Each row was made from one small tree. The marks that hang from a mark follow it in brackets, in alphabetical order. Every link used is in the known rows. Write each row's tree.
Known rows
ziki{lezes nomu}: [ -6   1  15  27 -25   5   1   1  13 -13 -33  27  34  30  57  14 -17  26
  11  13   1 -27  -2]
mosi{kuli{lezes{moli{godo} vinas} vamabef}}: [ 17  -2  15  -2   8  -1  -9 -24  -3 -20  24 -15  36   6  55   8  27  39
 -10  36  -8  17   3]
mosi{kuli{vamabef{lezes{moli vinas}}}}: [ 26   3  12   4  23   1  -3 -31 -15 -18  13 -12  33  11  48   4  22  37
  -5  22  -8  24   0]
godo{moli{lezes} vinas}: [-41 -33  -8  25 -11   0  -2 -23   7 -23 -11  19 -12  42  55  -1  26   7
   8  18 -22  11 -17]
vinas{lezes{kuli moli{godo} vamabef}}: [ 10   3  35 -30  -8 -26  22  -6   6  35  18  24  21  21  55   9  23   0
   1   5 -11  -3  25]
godo{moli{lezes{vamabef}}}: [-21 -15   2 -11   8  -2 -13 -12  11 -20  -7  11   9  36  46  -4  29  10
   1  25 -11  -6  -7]
moli{godo lezes{kuli{vamabef} vinas}}: [ -5   4  15 -27  38 -24   5  10  18  -1  13 -34  24   8  14  -1  35  24
  22  30 -16  11  21]
ziki{nomu}: [  3   5   9  11  -7  11   1  -1   6   3 -21  15  41  15  42   2 -11  34
   8  27   4 -24  10]
moli{godo{vinas ziki} lezes{kuli vamabef}}: [-12   3  22 -16   5 -28  36  17  16  -6   1 -17  -8  25  25   7  34   3
  16  12 -11  11 -13]
vinas{lezes}: [ -9 -18   6 -10 -13  -1  10  -5  -5  14  16  32  38  17  49  -5   8  21
  23  15 -15  -7  24]
mosi{kuli{lezes{vinas}}}: [ -2 -11  11   0   5   2  -8 -22  -9 -19   7   0  40  17  28  -4  22  43
   9  39  -2  -8   3]
vamabef{lezes{moli{godo}}}: [ -1 -14  15  -1  28 -17   9   3  -6 -14  30  25  18  19  86   5  27  23
  23   6 -23   0 -10]
moli{lezes}: [ -6 -13   2 -13  24  -6   6   2  12 -25  -1 -18  30  24  50 -13  15  28
  32  39 -13 -10  11]
vamabef{lezes{moli{godo} vinas}}: [  2 -20  10  -2  48 -25   2   6  -3  -4  17  13  15  20  61   5  36  23
  24  11 -23   2  -3]
lezes{vinas}: [  4 -24   2  -2  21  -8 -16   2  12  -6  -9 -11  23  32   5  -7   9  34
  20  25  -4  -5  24]
lezes{kuli moli{godo} vamabef vinas}: [ 32   6  43 -29  28 -42   0   1  28  24  -7 -22  -3  37  13  14  30   3
 -11  13   1   1  27]
kuli{lezes{moli vamabef vinas}}: [  7 -25  16  -6  11 -19  -8  -2  29  -9   3   8  18  26  47   5  32  21
  -7  44  -8 -10   4]
vinas{lezes{kuli{vamabef}}}: [ -3  -6  16 -14 -24  -5  14 -16   6  26  14  31  36  11  34  -1  16  18
   4  12 -18  14  31]
vinas{lezes{kuli vamabef}}: [  0   1  26 -21 -16 -15  19 -12   6  31   5  34  30  20  19  -2  18   8
   3  11  -5  -5  27]
lezes{kuli{vamabef} moli vinas}: [ 32 -11  25 -13  14 -23  -8 -16  33  16 -14 -25   6  29  32   8  22  16
 -16  23 -18  27  36]
godo{moli{lezes{kuli{vamabef}}} vinas ziki}: [-36 -35  -7  12 -33  -2  16 -10  17 -12 -28  14 -29  42  49   6  36  -3
  -9   8 -33  38 -32]
godo{moli{lezes{kuli}} vinas}: [-43 -28   1  20 -17  -4   2 -27  11 -13 -16  23 -15  44  44  -1  30   3
   4  17 -25  14 -13]
kuli{lezes{moli{godo{ziki}} vinas} vamabef}: [ 10 -26   5  -4  -1  -9  -8   4  30 -15  26  -3  20   5  64  14  35  31
 -16  37 -23  28  -1]
mosi{kuli}: [ 11   2  15  -3   0   9  -4 -25 -19 -24   8  -8  35  25  37  -4   2  41
  14  21   4  -6   9]
kuli{vamabef}: [ 18  -6   6   4 -12  11  -9 -15  15 -26  19  -4  30  16  40   2   1  36
  -6  21  -6  25  16]
ziki{godo nomu}: [ -6  17  20  -5   6   6 -11   0  -2  12  -8  18  23  12  50   7  -6  29
   6  31  12 -23  -5]

Which tree is each row?
[ 12 -28  14  -6 -24 -14   8  12  27 -12 -27  -4  -4  44  48  14  10  14
   0   2 -20  20  -1] -> godo{ziki{lezes{kuli{vamabef} moli vinas}}}
[ 24   6  14   4  13   4   1 -33 -16 -24  19  -7  34  12  59   5  18  37
  -5  19  -7  23  -3] -> mosi{kuli{vamabef{lezes{moli}}}}
[  8   0  12   4 -12  13  -6 -32  -5 -30  24   1  44   6  46   2  20  45
  -9  37  -4  14  -1] -> mosi{kuli{lezes vamabef}}
[ -2 -16  21  15 -24 -17  26 -23   8  17  -1  26  -1  36  48   7  13   1
   1   6 -13  12  11] -> godo{vinas{lezes{kuli moli vamabef}}}
[-21 -14   7 -17  16 -13 -15 -13  18  -3 -21   5   4  38  20  -4  39   6
  -3  26 -13  -1   3] -> godo{moli{lezes{kuli vamabef vinas}}}
[ -3   2  18  -6 -19  -7  12  28   5 -13   4  11  18  25  45  16   1  21
  15  -2   0 -11 -12] -> moli{godo{ziki{lezes{vamabef} nomu}}}
[  5   0  17 -24  40 -27   7  -2  27   3 -23 -29  18  28  -4  -9  33  15
  11  40  -4  -5  21] -> moli{lezes{kuli vamabef vinas}}
[-12 -14  15  11 -29 -11  18  18   4 -27  13  12  -7  39  44  16   6  16
  18 -11  -6   8 -18] -> moli{godo{vinas ziki{lezes{vamabef}}}}
[ 18   8  11   6  11   9   0 -32 -18 -26  19  -4  39   9  43   2  18  41
  -2  20  -4  21  -3] -> mosi{kuli{vamabef{lezes}}}
[ 36  -5  26 -19  41 -34  -8  11  18   4   4 -28   3  35  35  14  22   9
  -2  18   4  -4  18] -> lezes{moli{godo} vamabef vinas}
[  2  -9   8 -17  33 -17   2  -5  27  -3 -15 -32  24  18  11 -10  30  24
  13  42 -17  13  25] -> moli{lezes{kuli{vamabef} vinas}}
[ -2   1  48   7 -22 -29   0 -20  19 -11  -8  20 -34  57  64  26  11  -5
 -10   1   3   7 -17] -> ziki{godo{vinas} lezes{kuli moli vamabef}}
[-22 -30  -6 -21  -3  -6  -3   6  20  -4 -30  -1  -6  34  33   0  41   5
  -5  18 -30  24 -14] -> godo{moli{lezes{kuli{vamabef} vinas}} ziki}
[-34 -16  12   7 -12   1 -21 -20  -5 -13  11  31 -21  40  52   7  15  15
   3  12  -3   8 -20] -> ziki{godo{moli vinas}}
[  3 -18  19  -4  36 -28   6  -8   8  10  -4  17  10  26  46   2  39  17
  13  14 -27   7   6] -> vamabef{lezes{kuli moli vinas}}
[ 14  -5  39  -6  -1 -36  -2   0  28  -7 -16  -1  -1  50  37  20  15   4
   0   0  -3  -5  13] -> ziki{lezes{kuli moli{godo} vamabef vinas}}
[ 15  -5  20  -5  13  -8  -5 -24  -3 -15   3  -8  30  22  43   4  26  31
  -5  39   1  -7   1] -> mosi{kuli{lezes{moli vamabef vinas}}}
[-31  -9  25  19 -26 -12 -18 -20   6 -27  -4  40 -31  58  53  21  15  -1
  -9  -2   6   4 -36] -> ziki{godo{moli vinas} lezes{vamabef}}
[-33   7  28   4  -9 -11 -25  -8  13  23 -45  37  -2  35  32  22  13   8
 -10  13   2 -16 -14] -> ziki{godo{moli} lezes{kuli vinas} nomu}
[ 37  -1  38 -23  25 -38  -2 -10  33  23 -28 -21  -3  44  11   9  26   2
 -18  21   0   1  29] -> lezes{kuli moli vamabef vinas}
[  3   5  22 -24  19 -19  13  -6  23  -8 -13 -16  20  28  20  -9  25  15
  12  35  -5  -7  14] -> moli{lezes{kuli vamabef}}
